What can hang from each mark
D: M
Q: D U
M: U
A: D R
E: D U
R: A W
U: A E

Known rows, with every way that one mark hangs from another
M{U{E{D}}}: [ 0.42 -0.63 -0.31 -0.50  0.17  1.21  0.06  0.55 -0.28 -2.32 -0.45  0.51
 -2.98  0.53  1.72 -0.64  1.20  0.50  0.24  0.57  1.06 -1.65 -3.58  0.07]
A{D{M{U{E}}} R}: [-1.13 -1.56 -0.64  1.36 -0.49  1.58  2.77  0.19  2.54  1.92  1.06  0.18
 -0.91  0.25  1.30  1.93 -0.15  1.27 -0.13  1.78 -0.03  1.07 -0.21 -1.13]
A{D{M{U}} R{W}}: [-1.02 -1.41 -0.42  0.65 -0.54 -0.22  1.80  1.02  3.73  5.49  0.70  1.18
  2.28  0.95 -0.42  1.39  1.55  2.59 -0.05 -0.61 -1.09  0.12 -0.94 -0.78]
U{A{R} E{D{M}}}: [-2.15 -0.50 -0.26  0.00  3.48  0.83  0.06 -0.78 -1.40 -0.81 -0.05 -0.14
 -0.80  0.28  0.20  2.20 -2.17 -2.56 -1.75 -0.63  1.72  0.03  1.22  0.38]
A{D{M}}: [ 0.44 -0.72 -0.81  0.51 -0.78  0.15  1.42  0.43  2.03  0.77  1.70 -0.48
  1.24 -0.90 -0.63  2.27  0.91  0.89  0.30  0.45 -0.71  0.18 -0.51  1.36]
Q{D}: [-0.03 -0.13 -0.96 -1.19 -0.96 -0.84 -1.45  0.13  0.66  0.41 -0.88 -0.89
 -0.09  0.75 -0.39 -0.94 -1.30  0.04  3.75 -2.19 -1.48 -0.38  0.75  0.18]
Q{D U{E}}: [-1.20 -0.08  1.18  0.64 -1.90 -0.17 -1.70  0.55 -2.03 -0.65 -2.26 -1.67
 -1.88  0.78  1.48 -3.88 -1.99 -0.83  3.97  0.24 -1.23 -1.55  1.39 -0.80]
D{M{U{A{R} E}}}: [-0.55 -0.68  0.39  0.11 -0.27  1.25  0.63 -1.00 -0.36  0.03 -0.73  1.30
 -0.42 -0.81  0.84  0.06 -0.80 -1.14 -0.63 -0.37  0.81  2.69  1.79 -1.04]
Q{D{M} U{A E}}: [-1.19 -0.08  1.88  1.40 -0.81 -0.15 -1.28 -0.21 -4.10 -1.95 -3.20 -0.45
 -0.98 -0.77  1.25 -3.63 -1.21 -2.03  0.75 -0.75 -0.67  0.63  3.44 -0.47]
D{M{U{A E}}}: [ 1.36 -0.50  0.56 -0.04 -1.04  0.76  0.17 -0.95 -1.44 -2.59 -1.46  1.86
 -0.77 -2.11  1.31 -0.88  1.52 -0.77 -1.12 -0.06  0.37  2.34 -0.01 -0.07]
M{U{A{R} E{D}}}: [-0.56  0.69 -0.38 -0.58  1.87  1.16 -0.35 -0.54 -1.05 -0.62 -0.21  0.47
 -2.54  1.55  0.72 -0.47 -0.52 -0.40 -1.44  0.18  2.14 -0.45 -0.86 -1.43]
E{D{M} U}: [-2.00 -1.31  0.78  0.64  2.17 -0.65  0.69  0.55 -0.09 -2.36  1.13  0.71
  0.60  0.22 -0.84  3.18 -0.34 -1.63 -0.17 -3.50  1.13 -1.57 -2.03  3.84]
R{A{D{M}} W}: [ 1.08 -1.07 -0.62 -0.64  1.31 -1.96  0.19  1.07  2.53  1.97 -0.28 -0.92
  2.94 -1.70 -0.72  0.82  0.46  1.20  1.09  1.78 -2.74 -0.44 -1.90  0.34]
R{A}: [ 1.82 -0.26 -0.29 -2.26  0.15 -0.75 -1.50  0.27  0.86 -0.88  0.46 -1.85
  1.00 -1.66 -0.53 -0.31 -1.50 -0.49  3.43  0.69 -1.25  0.16 -1.03  0.02]
A{D R}: [-0.71  0.47 -1.53 -0.18 -0.48  0.15  0.72  0.26  3.31  3.36  2.99 -1.76
  0.53  1.87 -1.17  2.19 -2.17  1.31  1.66  1.06 -0.37 -1.00  0.52 -0.41]
U{A E}: [ 1.44  1.02 -0.32 -1.15 -1.02 -0.46 -1.77 -0.94 -1.80 -1.97 -0.58 -0.40
 -1.42 -0.57  0.29 -0.89 -0.90 -1.42  1.05  1.29 -0.15  0.20  0.66  0.32]
R{A{D{M}}}: [ 1.28 -0.84 -0.76 -0.38  1.22 -0.48  1.00  0.58  2.09 -0.19  1.24 -1.56
  1.61 -2.16 -0.58  1.53 -0.15  0.61  0.90  1.88 -1.49  0.75 -1.13  0.52]
E{D{M{U}}}: [ 0.17 -1.71  0.21 -0.04  0.64  1.27  0.95  0.89  0.78 -1.46  0.07  1.45
  0.09 -0.63  0.48  0.85  2.91  0.47 -0.92 -2.90  1.25  0.16 -2.59  0.96]
U{A E{D}}: [ 0.63  1.11 -0.64 -0.91  1.74 -0.06 -1.56 -0.63 -2.65 -2.86 -0.72 -0.41
 -2.33  0.45  0.50 -0.17 -0.21 -1.49 -1.07  0.59  1.12 -1.60 -1.29  0.50]
Q{D U}: [-0.82  0.30  1.22  0.19 -2.34 -0.54 -1.82  0.89 -1.24  0.22 -1.36 -1.30
 -0.29  0.95  0.04 -3.73 -0.75 -0.30  3.98 -1.86 -1.15 -1.34  1.64 -0.45]
M{U}: [ 1.69 -0.34 -0.04 -1.17 -2.58  0.41 -0.24  0.40  1.34 -0.20  0.46  0.77
  0.00 -0.32  0.17 -1.06  1.54  1.16  1.87 -1.25 -0.18  0.49 -1.57 -0.24]

Rows
[ 0.24  1.89  1.37 -0.12 -2.00 -0.90 -2.69 -0.04 -3.10 -0.94 -1.91 -0.84
 -0.13  0.66 -0.44 -4.64 -0.37 -0.76  1.73 -1.63 -0.60 -0.40  2.98 -0.80]  Q{D U{A}}
[ 3.02  1.97 -0.71 -0.27 -2.58 -0.01  0.16 -0.27  0.48 -0.50  0.88  0.81
 -0.51  0.16 -0.52 -1.31  2.81  2.66 -2.04  1.50 -0.06  0.40 -1.23 -0.91]  M{U{A{D}}}
[ 0.28  0.66 -0.14 -0.62 -0.95  0.74 -0.62 -1.15 -0.47  0.05 -0.24  0.41
 -1.43  0.75  0.65 -1.13 -1.22 -0.39  0.37  0.78  0.79  1.43  1.11 -1.77]  M{U{A{R} E}}
[ 1.96  0.28 -1.07 -1.54  0.52 -2.56 -0.90  1.03  2.28  2.54  0.01 -1.49
  1.97 -0.25 -0.86 -0.39 -0.17  1.97  2.27  2.90 -2.56 -1.61 -2.88 -0.36]  R{A{D} W}
[-0.98  0.11  1.33  0.57 -0.04  0.54 -0.96  0.84 -2.46 -2.32 -0.57 -1.35
 -2.44  0.81  1.34 -2.00 -0.50 -1.17  1.33  0.91  0.80 -3.14 -1.62  0.33]  Q{U{E{D}}}
[-0.15 -0.42 -0.04 -0.15  2.39  0.53 -0.34 -0.50 -2.44 -3.44 -1.05  0.25
 -1.16 -1.18  0.60  1.02  0.22 -2.08 -2.17 -0.41  1.29 -0.26 -0.55  1.45]  U{A E{D{M}}}
[ 1.70 -1.25 -0.16 -0.25  0.34 -1.12  1.01  1.24  2.75  1.98 -0.71  0.57
  2.43 -1.65  0.03 -0.51  2.58  2.70  0.32  1.38 -2.36  0.43 -3.05 -0.67]  R{A{D{M{U}}} W}
[-1.68 -1.11 -0.80  0.36  0.43 -0.96  1.23  0.79  3.85  5.60  1.04 -0.31
  2.84  1.03 -1.13  2.83 -0.74  1.06  0.78 -0.11 -1.32 -0.68  0.31  0.46]  A{D{M} R{W}}
[-0.70  0.31 -0.64  0.19  0.79 -1.30  0.25 -0.19  1.67  4.78  0.46  0.18
  2.74  0.71 -1.61  1.67 -0.40  0.71 -1.36 -0.18 -0.82  0.10  1.62 -0.28]  U{A{D{M} R{W}}}
[-0.97  0.33 -0.91  1.00  0.86  0.39  1.18 -0.79  0.25  0.94  0.96 -0.73
 -0.26  0.17 -0.10  2.22 -2.09 -0.45 -1.58  2.37  0.14  1.05  2.11 -0.32]  U{A{D{M} R} E}
[ 0.03  0.62  0.11 -1.00 -0.47 -0.76 -1.25 -0.42 -0.16  2.72 -1.63  1.29
 -0.24  1.21  0.45 -1.80 -0.86  0.17  0.49  0.47 -0.41  0.08  0.07 -1.95]  M{U{A{R{W}} E}}
[-0.95  0.28  2.18  1.21  1.20  0.66 -0.68  0.22 -4.22 -3.49 -1.47 -0.14
 -1.32 -0.60  1.00 -1.75  0.38 -2.37 -1.82  0.02  1.43 -1.01  0.50  0.76]  Q{U{A E{D{M}}}}
[-0.88 -0.16  0.31 -0.17  2.07  1.38  0.66 -0.29 -0.22 -0.13  0.53  1.30
  0.24  0.52 -0.44  0.75  0.96 -0.28 -2.55 -3.14  2.08  1.10  0.39 -0.25]  E{D{M{U{A{R}}}}}
[-0.21  1.14 -0.19 -1.81  0.10 -1.97 -2.40 -0.61  0.72  3.79 -0.15  0.03
  2.33  1.39 -1.67 -0.07 -1.84 -0.48  1.20 -1.42 -0.87 -0.37  1.65 -0.55]  U{A{R{W}}}
[ 0.97  2.31  1.00  1.31 -1.95 -0.29 -0.80  0.05 -2.82 -1.64 -0.20 -1.32
 -1.73  0.56  0.60 -2.99 -0.01  0.18 -0.65  4.15  0.01 -1.51  0.69 -0.97]  Q{U{A{D} E}}
[-1.54 -1.00  1.66  1.07 -1.66 -0.01 -0.59  0.87 -1.03 -0.10 -1.61 -0.69
  0.98 -0.44  0.28 -2.42 -0.10 -0.90  2.80 -3.03 -1.16  0.16  2.70  0.16]  Q{D{M} U}
[-0.14 -0.19  0.56 -0.33 -0.36  0.96  0.34 -0.70  0.52  0.99  0.30  1.33
  1.33 -0.58 -0.52  0.28  0.03 -0.34 -0.68 -2.52  0.88  2.81  2.17 -0.78]  D{M{U{A{R}}}}
[ 0.36 -0.72  0.03  0.41 -0.60  0.49 -0.38 -0.89 -2.01 -1.73 -3.24  1.36
 -1.40 -1.15  1.44 -2.24  0.75 -0.47 -0.09 -1.32 -0.47  2.25  1.23 -0.79]  Q{D{M{U{A E}}}}
[-1.12  1.33  1.39  1.72 -0.71  0.37  0.68  0.15 -0.30  1.65  1.41 -0.90
  1.49  0.46 -1.06 -0.60 -0.56 -0.15 -1.44  0.58  0.47  0.46  3.44 -0.86]  Q{U{A{D{M} R}}}
[ 0.00  0.83  0.29  1.32  0.07 -1.60  1.05 -0.46 -0.66 -1.66  1.40  0.93
  1.15 -0.24 -1.67  2.52 -0.17 -0.11 -2.09 -0.25  0.12  0.07  0.19  2.49]  E{U{A{D{M}}}}
[ 1.39  0.81 -0.27 -0.71  0.68  0.82 -0.91 -0.23 -2.18 -3.37 -1.13  1.24
 -3.08  0.35  1.19 -1.58  1.75  0.02 -2.06  0.47  1.70 -0.67 -2.43 -0.49]  M{U{A E{D}}}
[ 0.79  1.29  1.50  1.60 -1.82 -0.20  0.36  0.22 -1.89 -0.67  0.42 -0.34
  1.14 -0.76 -0.72 -1.55  1.70  0.20 -1.63  0.82  0.03  0.16  1.73  0.07]  Q{U{A{D{M}}}}
[-1.39 -0.89 -1.03  0.47  0.19  0.46  1.91  0.21  3.26  3.20  2.58 -1.14
  1.52  0.48 -0.96  3.39 -1.65  0.51  0.50  0.12 -0.41  0.36  1.46  0.51]  A{D{M} R}
[ 1.21 -0.09  0.31 -0.28  0.71  1.03  0.12 -0.05 -1.26 -2.62 -0.60  1.89
 -0.21 -1.10  0.12  0.13  3.40 -0.12 -2.74 -2.76  1.67  0.93 -1.38  0.65]  E{D{M{U{A}}}}
[-0.42  0.62 -0.94  0.40  0.68  0.08  1.01 -0.64  1.44  2.05  2.08 -0.43
  1.46  0.28 -1.46  2.56 -1.14  0.00 -1.52  0.07  0.19  1.00  2.35 -0.14]  U{A{D{M} R}}
[ 0.29  1.93 -1.25 -0.46 -0.04 -0.55 -0.08 -0.57  1.38  2.23  2.40 -1.16
  0.48  1.60 -1.63  1.08 -1.57  0.63 -0.54  1.13  0.31 -0.18  1.65 -0.74]  U{A{D R}}
[ 0.52 -2.18  0.22  0.20 -1.49  1.11  0.96  0.06  0.42 -1.25 -0.96  1.17
 -0.82 -1.91  1.79 -0.04  1.38 -0.25  0.94 -0.21 -0.11  1.69 -1.13  0.27]  D{M{U{E}}}
[-0.33  1.66  0.45 -0.48  1.86 -1.64 -1.37 -0.43 -2.17 -3.17  0.79  0.57
 -0.41  1.55 -1.64  1.19 -0.57 -1.13 -1.22 -2.22  1.48 -2.06 -1.38  2.49]  E{D U{A}}
[ 1.45 -1.50 -0.51  0.50  0.48  0.51  1.85  0.45  1.20 -1.58 -0.27 -0.35
 -0.80 -2.29  1.82 -0.15  0.93  1.59  0.08  3.78 -1.16  1.18 -2.62 -0.82]  R{A{D{M{U{E}}}}}
[-3.07  0.01  0.77  0.42  3.78 -0.46  0.30 -0.56 -0.64 -1.19  1.31  0.77
  1.06  1.25 -1.88  3.51 -2.26 -2.35 -1.72 -3.41  2.11 -0.61  1.20  2.33]  E{D{M} U{A{R}}}
[-0.83  0.35 -1.31 -0.51 -0.29 -1.39  0.12  0.87  3.49  5.79  1.48 -1.01
  1.92  2.29 -1.31  1.44 -1.41  1.76  1.65  0.92 -1.47 -2.01 -0.46 -0.55]  A{D R{W}}
[-1.10 -1.66 -0.15  0.11  2.03  0.93  0.59  0.42 -0.54 -2.24 -0.37 -0.17
 -1.34 -0.83  1.15  1.91 -0.32 -1.73  0.09 -0.49  0.66 -1.22 -1.89  1.77]  U{E{D{M}}}
[ 2.39  1.47 -0.88  0.29 -1.70  0.39  0.31 -0.45 -0.70 -1.42 -0.12  0.60
 -2.39  0.10  0.89 -1.54  1.85  1.80 -1.74  3.34 -0.07  0.14 -1.54 -1.30]  M{U{A{D} E}}
[ 2.19  0.91  0.14 -0.82 -2.00  0.36 -0.90 -0.93 -1.60 -2.55 -1.12  1.00
 -1.98 -0.63  1.10 -2.20  1.01  0.00 -0.16  0.94  0.34  0.85 -0.54 -0.86]  M{U{A E}}
[-0.70 -0.99 -0.62  0.87 -0.73  1.33  2.64  0.45  3.48  2.89  2.03  0.32
  0.89  0.37 -0.23  2.09  0.42  2.04 -0.07 -0.04 -0.18  1.17  0.08 -0.90]  A{D{M{U}} R}
